What can hang from each mark:
sile: megare senuk
senuk: tubo
mabodu: megare ralos
baru: betu
megare: mabodu sile tiru
modin: megare
tiru: mabodu megare
betu: mesibi
mesibi: betu senuk tubo

Every row comes from one small tree of marks. Brackets hold a mark, then the marks that hang from it, in alphabetical order. Every link used is in the known rows. Which tree was each row made from?
In the rows, 128 means zero.
Known rows:
[tiru [mabodu [megare sile] ralos]]: [169 160 142 150 107 152  89 138  89 105  92 151 129 123 130  75 130  84
 162 125 142 124 130 135 116 126 119 151 142 152  53 131 129 144 115 132
 110 144 133 111  87 159 154  85 123  80 135]
[sile [megare tiru]]: [ 77 111 130 102 161 126 138 142 158 111 126 108 150 161 125 114 143 183
  85 107 139 151 120 102 126 123 144 115 105 124 183 141 118  96 167 131
 133 104 107 153 164 102 132  99 137 132 127]
[mabodu [megare sile tiru] ralos]: [157 148 163 125 127 123  99 156 164  68 130 162 131 104 119 126 136 135
 145 142 149 110 139 109 137 170 116 150 149 144  55 137 132 104 123 145
 126  94 110 111 122 115 137  93 143 105 131]
[mabodu [megare tiru] ralos]: [110 128 181 102 144 130 118 130 134  79 164 164 115 135 113 119 144 145
 129 145 146 105 156 115 133 166 153 151 140 145  56 100 124 113 151 141
 140 109 116 113 133 107 137  96 164 121 129]
[megare mabodu [sile [senuk tubo]] tiru]: [133 105 118 160 139 115 154 153 161 148 178 138 135  85 119 252 134 147
 125 118 133 116 119 122 167 148 131 127 139  97 123 158 149 149 117 127
 141  81 130 140 136 105 117 181 164 134 122]
[mesibi betu senuk tubo]: [ 78 117 185 117 128 108 148 123 143 129 156 151 105 144 146  48  86 106
 115 161 103 160 157 131 116 153 112  99 104 162 209 131  95  80 124 110
 106 208 113 124 120 127 136 110  67 164 122]
[modin [megare mabodu]]: [125 141 116  78 147 151 152 125 100 135 152 114  85 166 117 149 131 129
 105 141 105 150 148 123 121 104 127  84 118 130 180  94 174 126 122 104
 117 129 150 133 101 110 165 136 119 121 100]
[betu [mesibi senuk]]: [ 80  89 128 119 109 107 107  80 179 141 152 110 106 151 119 113 121 115
  94 130 139 130 136 126 105  86 100 109 111 115 154 153 138 104 121 110
 162 174  94 132 112 130 113  76 110 165 113]
[tiru [mabodu megare ralos]]: [115 141 161 115 131 165 125  99  71 117 128 158 102 162 118  56 139  94
 149 131 133 120 135 139 109 129 161 155 135 160  49  90 115 149 137 134
 133 154 129 119 100 149 149  78 120  93 130]
[sile senuk]: [111  99  87 120 137 138 157 122 105 139 142 128 119 155 129 129 141 121
 127 127 103 136  99 142 140 121 153 105 128 125 157 118 121 124 159 138
 151 149 117 114 157 103 122 116 109 157 127]
[sile megare]: [ 88 114  90 109 180 128 147 121 123 152 120 102 126 179 138  88 136 148
  88 115 121 167 120 122 124 106 139 102 107 131 198 131 120  91 170 115
 114 129 123 144 131 125 152 105  91 112 129]
[sile [megare [mabodu ralos] tiru] senuk]: [142 120 127  92 134 127 177 110 118 144 136 107 139 126 140 151 145 212
  86 135 104 109 112  93 149 174 136  96 123 117 117  77 100 150 173 133
 145  95 142 137 155 106  74 170 196  97 151]
[megare [sile [senuk tubo]] tiru]: [121 104 126 175 119 108 139 172 172 120 153 157 153  90 112 207 131 132
 149 119 146 113 112 156 150 152 128 155 140 108 122 180 140 126 132 145
 140  96 120 132 167  97 112 163 133 154 133]
[mabodu megare]: [ 89 113 126 121 163 147 143 128 106 124 163 163 107 173 123 106 156 108
 110 123 116 147 121 119 131 126 156 127 125 139 112 125 138 113 155 135
 135 151 100 123 105 111 184  71  96 118 108]
[megare [mabodu ralos] [sile senuk] tiru]: [195 141 113 117 116 121 133 130 140 121 130 115 138  87 145 188 135 160
 132 126 129 101 118 109 154 161 105  99 151 120  94 111 122 142 125 133
 140  92 140 113 153 108  90 156 197 127 142]
[tiru [mabodu ralos]]: [116 147 134 111 113 145  98  99  87 131 111 107 106 165 131  62 123 111
 155 133 152 120 162 150  98 102 154 157 145 157 104 102 114 138 128 127
 118 148 134 124 136 158 125  98 119 126 139]
[betu [mesibi senuk tubo]]: [ 83  86 145 129 100 109 144  86 177 149 159 117 104 149 135  76  90 121
 119 148 133 152 126 108 113 121 111  97  93 128 178 144 107 102 103 116
 152 219 105 123 121 135 110  36  90 172 105]
[sile [megare mabodu] [senuk tubo]]: [101  95  98 144 173 126 206 114 112 190 174 131 132 139 136 194 146 159
  82 136  89 140 100 115 156 145 162  98 127 100 172 122 126 140 178 105
 137 125 146 157 113 126 112 197 121  89 130]
[megare sile]: [136 134  88 137 149 123 110 150 150 127 112 114 126 136 140 117 127 110
 136 118 142 157 127 123 128 104 114 112 138 138 170 172 148  97 120 126
 104 127 110 126 127 120 169  90 100 139 117]
[tiru [mabodu [megare [sile senuk]] ralos]]: [182 143 127 157  82 154 124 133  74 120  94 166 142 113 125  80 144  85
 171 136 106 109  90 143 136 139 121 138 153 137  31 110 110 154 120 152
 137 148 136 102 113 145 120 128 133  89 142]
[baru [betu [mesibi senuk tubo]]]: [ 98  86 154 134 129  96 135  77 177 133 142  86 113 115 138  72  54 113
 132 149 123 157 127 153 129 114 101 100  88 123 208 126  82 117  72  91
 124 225 113 116 101 164 116  23  85 166 108]
[modin [megare [mabodu ralos] sile]]: [206 180 106  88 122 120 107 134 115 109 111 110 104 132 133 152 113 121
 132 160 108 119 154 115 125 130  75  95 139 135 145  97 171 110  98 110
  91 112 179 116  94 135 155 180 144  97 122]
[megare mabodu sile tiru]: [126 125 115 119 151 128 126 149 172 130 140  96 121 118 127 178 129 148
 106  96 147 139 131 100 145 123 134  96 136 124 144 153 162 128 103 122
 122  81 111 139 123 103 147  93 158 143 107]
[tiru [mabodu ralos] [megare [sile senuk]]]: [190 177  96 150  84 143  63 118  54 160  40 133 159  85 170  41 120  87
 191 133 116 108 118 119 112 114 107 160 136 137  92 120 117 162 105 146
 110 137 127 100 128 169  97 169 116 136 147]
[mesibi senuk]: [ 75 109 128 109 143 113 113 112 153 147 157 119 103 165 124 107 132 109
 108 146 141 131 143 118  93 105 116 119 118 141 180 147 123  99 136 108
 156 172  94 126 132 119 153 108  94 164 116]

Write each row's tree:
[130 141 110  92 175 127 148  90 107 172 140  91 108 167 154 108 141 174
  77 144 113 140 135  88 128 145 133  88 137 141 154  86 118 129 163 102
 105 122 148 136 105 139 130 146 143  76 135]
[sile [megare [mabodu ralos]]]
[119 135 132 138 115 143  85 158 147 102  78 102 151 128 102 116 122 114
 147  88 176 139 134 151 114  76 129 147 122 138 130 174 136 137  92 141
 120 108 107 138 144 131 143  63 132 159 123]
[megare sile [tiru mabodu]]
[112 113 140 185  90 126 123 161 129 121 120 144 159  93  95 179 132 105
 163 104 162 118 115 177 133 109 149 178 127 120  92 170 134 151 113 147
 146 101 124 145 162 126 106 151 128 162 139]
[megare [sile [senuk tubo]] [tiru mabodu]]
[ 46 117 184 141 143  80 120 146 171 123 195 169  94 133 121 154 119  93
  96 148 124 132 195 151 109 131 110 160 129 143 189 161 128  90 137  96
 110 157 116 151  97 134 145 175  81 154 132]
[mesibi betu [senuk tubo]]
[167 130 125 183 123 113 151 148 115 122 160 210 136  90 143 172 149  98
 161 166 110  95 114 139 153 184 118 161 160 117  55 136 133 124 156 144
 137 127 142 103 111 128 135 181 122  89 147]
[mabodu [megare [sile [senuk tubo]]] ralos]
[ 53  86 149 155 116  93 124  86 202 149 204 139  97 141 117 183 115  98
 101 149 153 121 156 143 105  99 112 160 126 110 140 172 144 111 120 103
 159 166 110 141  93 138 118 126 101 156 112]
[betu [mesibi [senuk tubo]]]
[208 172  81 127 123 128 113 110  73 179  96 127 138  77 185 109 133 120
 146 149  90 105 118  62 145 152  98 120 143 122 104 107 132 150 117 136
  97 123 141  97 102 141 109 205 133 122 135]
[tiru [megare [mabodu ralos] [sile senuk]]]
[124  95 133 140 156 128 139  79 146 120 131  81 112 131 136  68  64 120
 141 119 127 173 119 162 150 117 140  92 103 118 176 114  98 119  86 109
  89 187 122 113 111 159 116  12  89 162 106]
[baru [betu [mesibi tubo]]]
[136 117 119 135 160 117 188  96  98 180 165 139 127 121 151 179 146 171
  99 162  90 113 119 111 151 189 144 122 149 110 139  91 112 148 181 113
 136 121 171 141 109 141  87 223 139  76 154]
[sile [megare [mabodu ralos]] [senuk tubo]]
[132 127 147 115  98 133 141 116  93 118  87 111 165 132 126  89 131 174
 130 113 128 105 103 141 114 135 145 144 118 131 101  89  77 155 162 155
 152 115 137 137 185 132  69 145 158 120 163]
[sile [megare [tiru [mabodu ralos]]] senuk]
[104 137 163 100 124 135 113 113 118 112  85  98 147 152 121  76 135 174
 119 115 157 124 141 135 103 119 151 145 121 143 117 108  94 140 145 129
 120 111 136 149 154 145 111 111 152 112 152]
[sile [megare [tiru [mabodu ralos]]]]
[121 137 155  81 155 115 127 104 137 122 168 102  94 123 131 163 129 178
 104 126 147 110 161  98 134 149 156 121 151 136  95  96 127 140 134 116
 127  92 134 128 137 110 126 126 177 127 123]
[megare [mabodu ralos] tiru]
[ 72  89 135 146 155 105 177 155 153 133 161 149 160 129 118 185 145 179
  96 123 122 124 105 137 149 155 166 144 115 101 153 144 108 119 185 144
 151 101 124 154 170  99  94 184 129 128 146]
[sile [megare tiru] [senuk tubo]]
[144 175 113  92 166 133 101  86  79 168 134 114  97 133 173  87 130 143
 108 157 115 123 168  67 122 145 144 132 144 140 114  84 137 144 118 112
  97 134 130 113  87 154 145 166 122 126 125]
[tiru [megare [mabodu ralos]]]
[169 110  72 137 133 145 159 128 111 171 130 115 131 118 140 168 137 122
 114 122 100 143  85 119 155 125 123  77 139 120 154 134 145 135 129 127
 137 125 125 123 121 116 130 137 139 122 114]
[megare mabodu [sile senuk]]
[145 151 132 102 110 121 100 181 172  63  93 121 138 129 103 157 116 123
 143 124 135 135 135 142 115 113  88 120 115 126 162 159 168  89 109 133
 107  92 132 129 151  94 160 123 128 151 108]
[modin [megare sile tiru]]
[139 155 141 116  81 148  73 177 139  75  61 119 148 133  87 122 115 111
 161  99 153 135 133 149  90  75 115 140 107 134 135 147 157 116  84 142
 119 104 138 136 154 122 155 111 128 149 112]
[modin [megare sile [tiru mabodu]]]
[152 118 107 169  96 173 135 148  78 129 101 172 154 127 117 106 142  75
 154 107 106 136  70 147 145 100 134 121 120 131  76 146 122 153 119 153
 153 143 118 115 115 133 146  94 108 101 122]
[tiru [mabodu [megare [sile senuk]]]]
[165 155 129  96 117 137 113 167 153  85 122 110 116 128 103 184 119 142
 112 117 127 142 146 108 131 114  97 102 111 123 165 133 182 113  90 126
 116  79 139 141 119 103 171 139 148 121 100]
[modin [megare mabodu sile tiru]]
[177 180 157 103  68 134  63 167 129  62  61 113 137 114  94 108 107 116
 176 134 161 109 161 158  87 109  94 158 131 144 100 120 144 129  90 138
 112 102 155 126 152 132 131 133 146 136 137]
[modin [megare sile [tiru [mabodu ralos]]]]
[179 129 140 137 110 121 121 157 139  75 123 173 156  85 125 147 148 131
 158 143 125  94 102 122 154 174 109 138 137 127  38 124 114 128 137 162
 150  96 118 102 149  98 111 124 164 117 138]
[mabodu [megare [sile senuk] tiru] ralos]
[132 174 135 110 127 142  68  98  59 150  83 120 115 136 156  21 122 100
 155 137 135 119 171 105  86 103 146 172 132 155  97 103 116 152 111 128
  97 152 119 113 112 171 130 144  97 140 137]
[tiru [mabodu ralos] megare]
[172 141 127 142  65 132  98 140 121 107  73 118 167 102 115 124 122 127
 175 111 149 105 111 149 119 123 121 150 139 129  79 124 110 150 110 159
 142 107 133 115 184 132  82 136 170 145 149]
[megare [sile senuk] [tiru [mabodu ralos]]]
[104  95 112 103 156 130 191 124 125 155 142 103 146 146 120 169 147 195
  73 114  99 134  87 103 159 138 153  74 106 105 151 104 112 139 161 132
 163  95 123 151 156  92 112 149 167 112 127]
[sile [megare mabodu tiru] senuk]
[ 92  87 131 129 131  97 100  72 186 126 146  82 118 122 122 110  81 104
 108 133 141 140 152 180 113  80  93 120 115 106 182 138 112 119  86  90
 135 184 107 117  90 151 130  54 105 162 108]
[baru [betu [mesibi senuk]]]
[133 153 107 189 111 139  91 145  81 170  79 157 163  86 148 111 126  69
 178 113 121 129 117 140 126 105 137 188 118 118 121 170 144 160 110 146
 115 138 128 131 113 159 122 188  74 149 135]
[tiru mabodu [megare [sile [senuk tubo]]]]
[149 110  76 165 143 129 168 130 130 180 165 143 121 103 132 218 136 114
 127 135 111 134 107 132 158 146 133 124 141 104 150 157 157 143 125 116
 127 114 144 140 107 126 130 185 129 124 124]
[megare mabodu [sile [senuk tubo]]]
[ 86  90 104 154 162 114 183 129 120 162 154 151 148 147 141 158 155 145
 109 142 103 140  92 134 140 143 146 131 111 112 182 138 116 117 193 126
 140 139 141 143 149 120 114 188 101 118 143]
[sile megare [senuk tubo]]
[190 175 145  87 112 122 100 149 154  83 118 112 111 108 114 169 113 152
 135 142 138 106 163 110 122 147  79 108 139 129 122 104 159 119 107 124
 107  83 166 121 125 113 133 172 169 113 118]
[modin [megare [mabodu ralos] sile tiru]]
[ 76 121 145 113 137 145 123 137 128 124  90  98 151 159 105  80 141 166
 109  84 154 148 124 136 106  83 166 128 103 134 156 135 108 133 142 131
 141 108 114 156 161 132 135  81 118 128 136]
[sile [megare [tiru mabodu]]]
[130 116 129 207 101 151 136 150  96 133 139 191 145 113 112 155 144  60
 161 123 118 126  89 162 140 123 154 168 129 121  62 164 135 152 128 146
 150 140 138 132 103 146 147 144  99 104 129]
[tiru [mabodu [megare [sile [senuk tubo]]]]]
